What can hang from each mark
namate: retu zala
gomes: zala
fidorop: namate sipanef
lodo: fidorop retu zala
zala: namate refe sipanef
retu: lodo sipanef
nezag: lodo namate sipanef
sipanef: fidorop

Each row was made from one small tree. The marks that hang from a mark follow it in brackets, in alphabetical order. Every link used is in the known rows. Write each row's tree.
In the rows, zero is written as 128.
Known rows
namate{retu zala{refe sipanef{fidorop}}}: [172 169 123 131 182 110 129 195 103 107 154 109 128 128 121 121 159 158
 107 149 111 116 133 136 120 122 142 129 188 108 126 163 122  96 144  94
  75 161  95 146 162 197  99 130 124 112 109 133 143 168 175 160 126 185
 120  64 164 107 120  97 162]
lodo{fidorop retu zala{refe sipanef}}: [200 190 192 128 151 130 117 166 111 119 169 125 128 154 106 153 167 151
 102  91 130  99 121 184  91 101 137 142 141 125 155  97 148 126 158  89
 136 106 113 106 117 157 101 123  62  72 149 140 165 141 162 115 106 162
 127  97 153 106 129  83 159]
retu{lodo}: [140 166 177 110 177 114 124 168 126 103 104  89 139 144 108 115 160 144
 129 123 127 114 136 154 101  94 138 131 130 102 128 106 146  92 145 107
 125 126  66 147 116 168 117 148 124 102 146 141 114 137 190 123 101 177
 135  96 138 109 131 118 145]
sipanef{fidorop{namate}}: [183 155 168 121 173 109 123 165 123 109 121 110 155 139 123 103 160 136
 123 152  97  97 115 109 152 105 141 148 154 112 139 101 174  93 134  78
 105 130 106 131 143 198 106  92 123 115 124 120 147 115 148 148 125 173
 139  79 143  95 117 144 120]
sipanef{fidorop}: [147 163 157 122 170 106 125 171 123 100 121  96 141 131 138 112 157 150
 125 142 110 106 127 128 131 104 142 128 137 112 135 111 151  90 140  86
  88 125  85 144 132 184 105 120 118 101 132 124 139 131 155 139 100 174
 140  89 142  94 124 140 139]
fidorop{namate{retu} sipanef}: [201 131 178 102 190 126 139 172 109 130 136 115 157 134  98  93 169  87
 118 158  68 103 106 104 164 100 148 203 157 113 148 110 195 107 127  74
 128 142 127 120 142 159 109  72 138 155  99 128 160 109 157 162 184 183
 141  39 147  93 118 158 136]
lodo{fidorop zala{namate refe sipanef}}: [169 217 171 152 132  95  99 162 107 121 178 117 144 134  87 156 169 194
 118 106 130 107 143 201 110 101 138 119 126 119 151 140 129 107 141  64
 139 127 126 109 134 161  96 126  83  79 157 123 149 144 155 144 104 154
 137  80 187  96 118  87 162]
lodo{retu zala}: [174 155 182  99 158 144 135 164 131 121 151 110 127 168 103 132 159 110
 102 112 121 111  95 167  89  98 143 154 137 127 150  43 162 115 165  95
  99  97 111 125 114 150  98 143  83 118 147 136 145 113 171 120 112 165
 125 103 129  99 131 132 141]
sipanef{fidorop{namate{zala{refe}}}}: [219 152 159 119 157 123 120 174 109 103 132 124 129 141 116 111 137 108
 104 163  95 116 122 124 124 118 123 132 204 118 138 150 157  99 144  76
  82 158 103 136 171 211  97 104 117  76 122 127 129 144 127 162 121 170
 116  92 138 106 127 106 140]
namate{retu{lodo{fidorop}}}: [151 154 170 111 205 128 115 171 108 103 107  81 146 143 115 113 171 154
 114 111 106  95 129 140 118  95 150 154 139  92 123 162 153  95 137 110
 163 116  60 149 107 150 122 113 122  82 131 134 138 133 185 118 156 189
 141  75 127 112 133 132 163]
namate{retu zala}: [155 144 150 101 178 129 134 185 114 118 144  96 113 132  88 115 142 121
  94 145 107 125 115 156 113 111 147 147 177 113 125 147 128  96 141  92
 104 137 101 150 145 165 101 131 134 115 116 134 126 134 165 157 148 191
 119  76 141 105 133 132 159]
sipanef{fidorop{namate{zala}}}: [188 146 163 116 165 102 120 171 123 107 129 121 134 144 106 104 135 128
  92 161  99 103 111 124 141 118 140 135 178 112 140 134 158  90 138  73
 106 140 108 141 163 220 104  98 130  94 119 117 137 124 142 161 128 178
 117  94 139  94 132 130 130]
zala{namate{retu} sipanef{fidorop}}: [115 197 117 148 182  94 132 191 115 122 165  95 159 128 122 121 185 226
 115 134 117  91 148 142 139 102 169 141 120  95 128 114 132  82 124  72
 104 135 118 124 138 201 101 122 139 161 109 110 163 131 216 147 122 186
 157  43 197  97 117 131 140]
fidorop{namate{zala} sipanef}: [203 135 202 102 156 103 125 169 122 129 136 129 133 138  66  98 129  92
  91 165  92 114 105 137 152 111 140 167 172 122 155 131 176 105 131  61
 144 144 134 121 158 199 107  81 134 113 110 128 143 115 140 167 153 177
 113  81 141 101 133 127 132]
retu{lodo sipanef{fidorop}}: [131 161 158 115 204  77 110 176 127  93  82  85 159 159 179  90 158 154
 150 122 112  78 141 109 123 100 147 148 125  71 130 105 152 100 156 100
 123 132  72 144 118 169 114 117 124 111 126 122 140 126 195 119 118 192
 132  72 152 105 131 124 129]
namate{retu zala{sipanef}}: [138 167 145 117 174  99 135 193 112 127 161 104 117 131  76 124 146 154
  94 135 131 121 128 172 124 111 160 136 163 105 125 144 117  93 136  87
 121 142 114 138 145 184 105 130 140 131 111 135 135 141 186 154 135 194
 122  65 170 103 131 113 158]
lodo{fidorop{sipanef} retu zala}: [203 148 215 103 167 125 119 159 120 122 149 126 141 156 100 124 164 114
  92 104  98  78  98 151 119  93 146 175 128 124 167  87 188 127 152  74
 159  93 120 114 108 152 109  89  81  85 135 128 173 103 155 117 150 170
 120  97 123  97 135 133 142]
gomes{zala{namate refe}}: [166 178 153 128 135 155 122 167 120 119 146 108 125 119 114 145 137 156
 115 137 121 158 147 179  77 102 121 131 175 136 141 136 151  85 129  69
  82 116 114 114 152 138  84 151 116  65 147 131 117 152 158 153  93 154
 129  87 168 108 116  91 161]
fidorop{namate{retu zala} sipanef}: [208 121 175  94 184 122 132 181 111 132 145 123 137 138  72  92 146  82
  89 165  75 109  99 120 158 111 149 190 186 116 145 140 181 104 132  69
 131 151 132 126 158 181 106  76 146 136  94 129 152 117 154 174 194 191
 116  52 142  97 126 141 142]
nezag{namate{retu zala{sipanef}}}: [124 177 146 116 184 104 132 183 113 125 169 108 130 133  85 124 161 158
  91 134 131 111 130 177 155 108 170 142 147 119 133 153 133  96 137  85
 138 144  85 130 136 197 104 139 152 138 112 133 144 107 196 177 152 200
 123  61 156  97 131 135 162]
gomes{zala{namate{retu} refe}}: [169 165 131 119 163 177 128 178 111 128 152  97 127 119 125 139 151 150
 115 138 102 150 140 159  81 108 126 160 190 133 132 149 155  87 129  79
  74 124 112 119 146 123  88 145 127  93 132 130 124 156 172 155 134 168
 136  60 168 109 114 106 168]
retu{sipanef}: [138 164 179 107 172  92 125 173 126 119 124 109 135 137 150 108 138 118
 138 123 113 101 131 142 128  97 145 159 132 100 137 113 145 112 146  81
 130 135 114 126 127 139  98 108 116 118 127 128 142 118 162 137 132 186
 137  65 164  92 133 125 140]
zala{namate refe sipanef}: [144 220 161 149 142 107 132 179 111 130 173 119 139 118  90 147 162 195
 124 124 140 129 163 188 104  96 140 123 131 115 139 123 122  96 123  75
 108 147 124 107 148 182  93 138 114 122 139 130 138 152 184 147  76 163
 149  66 202  99 117  80 152]
nezag{lodo{zala} sipanef{fidorop{namate}}}: [199 154 162 127 181 141 113 157 124 103 137 108 185 155 134 127 194 110
 112 144 100  98 101 102 169 103 152 137 122 137 146  84 193 102 160  75
  81 125 106 139 130 190 121  95 117 119 128  91 174  92 127 165 135 183
 125  98 108  81 119 192 123]
lodo{zala{namate refe}}: [174 186 155 124 131 130 116 162 117 122 165 110 142 145  97 146 158 139
 127 130 113 133 132 184  91  98 123 134 139 131 149  94 138 105 154  71
  74 132 120 122 145 150  88 150  92 108 161 131 122 142 149 149 102 150
 133  83 161  96 112 112 156]
gomes{zala{namate{retu} sipanef{fidorop}}}: [125 181 108 142 176 120 122 189 121 126 153  95 148 121 130 130 171 226
 104 135 118 117 141 145 121 112 156 139 150 110 132 127 149  69 123  65
  88 107 120 122 138 176  95 135 146 123 113 113 155 138 217 157 122 178
 142  52 189 106 112 127 146]
nezag{lodo{zala}}: [173 156 177 120 157 120 119 163 126 119 145  97 151 145 101 142 170 111
 120 129 108 135 113 151 110  97 133 125 117 139 142 103 153 105 161  93
  74 108 123 152 122 142 116 123  90 103 146 116 136 134 121 138 104 172
 128 102 120  92 119 152 146]
zala{refe sipanef{fidorop{namate{retu}}}}: [201 169 132 135 185 119 130 186  99 116 149 114 159 131 138 111 182 147
 130 148  91 104 132 106 147 112 140 164 175 106 136 115 165 100 131  88
  85 156 107 123 151 186 102  97 124 137 109 126 162 145 167 161 133 178
 142  46 167 100 109 120 142]
nezag{namate sipanef{fidorop}}: [131 178 163 118 188 150 124 151 123  91 132 101 162 132 159 120 183 153
 117 136 126  87 137 131 188  99 164 135 116 131 139 107 179 103 146  84
 114 136  40 127 120 210 107 133 152 122 129 114 167  72 172 177 121 196
 132  91 121  84 129 188 141]

Which tree is each row?
[139 165 138 109 181 102 113 177 121 135 157  96 159 161 136 117 161 131
 129 119  98  91 125 154 121  97 157 186 122  92 140  88 142 108 158  68
 110 127 138 123 124 124  91 116 116 160 126 116 152 110 182 146 178 187
 137  32 180  88 121 148 140] | lodo{zala{namate{retu{sipanef}}}}
[169 208 164 134 142 132 136 177 121 139 192 128 133 155  91 156 174 177
 105 104 141 115 130 200  75  96 145 137 128 120 157  54 135 111 154  74
  99 119 134  92 130 171  92 152  80 132 149 136 150 141 202 129  83 156
 138  76 187 101 122  81 147] | lodo{retu zala{namate refe sipanef}}
[160 162 129 114 179 178 125 176 110 118 123  82 141 135 125 131 164 158
 119 127 110 145 148 159  65 105 128 153 179 112 128 139 154  78 136  90
  89 118  85 129 136 128 100 167 132  91 138 137 110 159 204 140 125 170
 133  64 157 122 120  94 166] | gomes{zala{namate{retu{lodo}} refe}}
[156 188 125 137 159 150 128 185 110 133 171 104 131 112 108 144 164 184
 112 129 123 143 151 176  91 110 137 146 173 125 136 146 143  85 123  74
  87 123 125 108 150 138  87 149 133 111 124 134 136 163 195 158 115 166
 136  47 194 110 110  89 168] | gomes{zala{namate{retu} refe sipanef}}
[170 172 182 124 151  84 124 178 125 128 157 130 125 139  59 117 136 150
  92 146 130 113 122 172 143 111 152 125 167 111 143 133 141  97 130  73
 147 140 135 121 156 209 105 108 134 118 118 130 138 128 164 163 123 182
 121  88 172 100 130 106 135] | fidorop{namate{zala{sipanef}}}
[173 178 142 140 156 126 116 175 118 103 133 110 132 117 146 139 155 175
 130 142 124 138 141 143 104 120 123 116 181 129 140 131 155  87 138  84
  66 117  99 126 144 166  94 147 117  65 139 132 135 163 157 149  79 162
 124  91 165 105 113  89 158] | gomes{zala{refe sipanef{fidorop}}}
[168 160 207 113 186 103 107 159 115 101  99 105 153 134 100 107 163 146
 121 117 103  87 130 139 133  95 141 150 123 100 144 149 172  99 134  89
 182 122  77 136 114 171 124  93 119  69 135 135 147 120 170 122 134 176
 134  91 130 106 133 121 148] | retu{lodo{fidorop{sipanef}}}
[143 141 149  97 195 104 126 192 116 121 138 101 121 144 133 101 129 104
 111 132 100 103 124 144 123 109 153 172 170  90 128 151 132 109 151  85
 127 149 113 141 141 142  97 103 135 123 105 127 140 125 169 157 172 204
 120  49 158 103 137 127 147] | namate{retu{sipanef} zala}
[174 136 165  99 198 110 131 180 116 135 129 109 155 149 147  89 153  93
 128 133  87  88 116 107 149 101 152 204 157  91 139 113 172 114 140  82
 139 148 128 121 136 131  97  73 135 151 102 124 158 108 163 153 188 196
 140  28 166  93 126 147 133] | fidorop{namate{retu{sipanef}}}
[210 135 155 101 185 125 125 183 104 126 137 125 128 149 142  96 131  69
 112 146  82 108 120 120 126 114 136 189 206  97 135 157 153 119 146  85
 118 170 125 122 163 142  96  84 128 116 103 134 140 138 144 167 187 195
 116  39 159 101 131 106 149] | fidorop{namate{retu{sipanef} zala{refe}}}
[165 185 195 125 158 107 118 168 120 122 165 124 134 156  93 144 166 169
  96  89 138  82 111 186 107  95 158 140 117 117 155  82 151 119 153  80
 164  92 120 111 105 163 108 114  79  90 141 133 170 116 177 112 119 171
 130 103 152  99 133 116 145] | lodo{fidorop retu zala{sipanef}}
[121 204 138 145 169  64 101 170 134 102 138  85 175 166 101 129 186 231
 122 120 139  88 137 165 111 101 151 111  95  90 141  72 134  78 156  75
 110 115  96 133 117 211 109 159 118 131 150 114 138 132 224 131  91 167
 137  85 179 102 115 122 131] | retu{lodo{zala{namate sipanef{fidorop}}}}
[162 160 158 113 197  99 125 189 114 121 131 104 144 156  68 105 161 152
  92 137 123 108 120 150 128 113 157 152 167  86 128 133 143  85 141  95
 155 145 100 133 144 202 118 125 152 140 111 139 133 135 207 153 157 195
 120  65 164 112 128 113 146] | fidorop{namate{retu{lodo} zala{sipanef}}}
[151 202 113 153 177 115 133 192 103 116 168 105 154 120 128 134 186 206
 127 135 112 107 157 139 123 105 149 138 144 104 130 131 129  89 130  79
  76 153 110 120 148 189 100 129 126 145 116 120 155 157 199 154 112 177
 155  37 196  98 109 101 151] | zala{namate{retu} refe sipanef{fidorop}}
[188 183 175 120 150 129 138 175 117 126 172 122 127 158 108 148 169 132
 114 111 136 121 119 180  81 100 135 144 142 127 152  56 146 120 163  93
  91 116 120 108 127 156  93 153  73 115 146 148 150 145 177 125  93 159
 127  88 158 102 122  91 153] | lodo{retu zala{refe sipanef}}
[169 180 163 125 141 134 123 172 117 118 143 114 118 115 116 142 142 153
 129 137 135 153 146 172  90 113 122 125 176 137 139 131 151  93 135  82
  94 116 113 119 147 139  89 153 115  70 145 144 125 166 160 149  86 156
 121  90 170 112 113  80 167] | gomes{zala{refe sipanef}}
[145 141 151  93 210  96 106 173 124 113 109  81 161 179 153 100 168 101
 139 115 105  92 112 131 110  99 150 181 129  80 135  85 153 110 177 108
 117 124  88 151 103 115 105 135 118 143 135 130 133 119 192 131 172 189
 122  48 144 104 122 147 150] | namate{retu{lodo{zala} sipanef}}
[179 158 163 123 192 175 135 169 131 106 146 102 162 162 150 143 203 131
  97 112 112  94 104 120 124  99 160 139 107 137 147  56 177 112 168  91
  64 104  91 136 109 182 124 119  93 116 127 101 182 100 166 132 105 190
 124 111  97  91 132 175 129] | nezag{lodo{retu zala} sipanef{fidorop}}
[130 151 155  93 199 112 125 181 114 124 141 105 132 148 142 101 143 106
 103 131 107  97 124 145 157 105 166 175 155 101 134 151 147 112 151  88
 140 152  86 132 134 156  97 111 150 132 107 126 149  94 179 170 184 209
 116  44 145  94 142 147 153] | nezag{namate{retu{sipanef} zala}}
[191 137 179 103 192 105 109 182 110 125 134 119 135 150 127  93 131 107
  94 126  84  73 115 124 152 113 156 187 180  85 140 190 157 115 137  71
 191 144 125 126 145 152 104  49 127  86  99 118 160 114 143 153 215 203
 121  49 155  98 142 128 144] | lodo{fidorop{namate{retu{sipanef} zala}}}
[194 157 199 117 171 147 124 167 123 121 150 111 139 152 104 149 176 134
  89  90 107  99 103 153  96  91 146 138 115 135 153 113 164 118 154  91
 125  85 122 131 105 145 123  92  60  63 144 115 167 118 138 104 117 176
 130 112 105 100 142 135 147] | nezag{lodo{fidorop retu zala}}
[168 172 144 120 169 116 137 195 100 119 165 106 115 126  89 133 149 140
 104 143 123 134 139 170 107 114 140 139 187 115 125 162 118 100 142  91
  93 159 106 136 156 169 101 138 123 115 118 144 129 164 170 162 121 185
 120  62 169 108 126  81 172] | namate{retu zala{refe sipanef}}
[184 135 179  98 204 108  99 160 109 106 112  90 165 160 102 108 181 121
 117 113  82  86 109 130 130 102 145 178 131 100 148 124 179 108 157  93
 154 115  85 148 105 135 121 103 113  96 135 129 153 119 167 131 186 179
 121  70 117 106 123 151 161] | namate{retu{lodo{fidorop{sipanef} zala}}}
[151 204 151 140 134 132 123 175 119 129 164 115 130 113 102 154 147 197
 117 129 140 152 157 193  88 105 132 119 163 132 141 129 142  87 122  68
  99 118 128 102 145 157  90 153 119  86 140 133 127 161 188 151  80 158
 135  76 195 111 115  74 160] | gomes{zala{namate refe sipanef}}
[186 130 158 102 178 131 133 180 111 126 143 113 127 141  84 104 145  99
  88 155  94 117 106 138 134 112 148 169 188 110 134 142 157 102 135  83
 122 144 121 136 156 178 100 100 138 122 107 133 129 121 151 166 169 189
 121  65 140 104 129 135 146] | fidorop{namate{retu zala}}
[170 184 148 141 156  93 119 186 109 102 147 116 122 128 115 128 143 168
 110 150 129 118 141 156 112 121 128 102 176 116 134 151 121  96 146  87
  83 155  96 137 156 214  99 135 114  85 123 129 129 170 163 155  81 174
 117  92 162 104 127  81 154] | namate{zala{refe sipanef{fidorop}}}
[166 185 166 129 143 102 128 183 109 118 157 121 109 123  83 140 135 145
 105 140 140 135 143 186 100 112 127 111 173 119 137 155 117 101 141  86
 108 154 106 129 158 189  98 144 111  91 133 139 124 163 155 154  90 168
 119  91 169 109 128  73 162] | namate{zala{refe sipanef}}
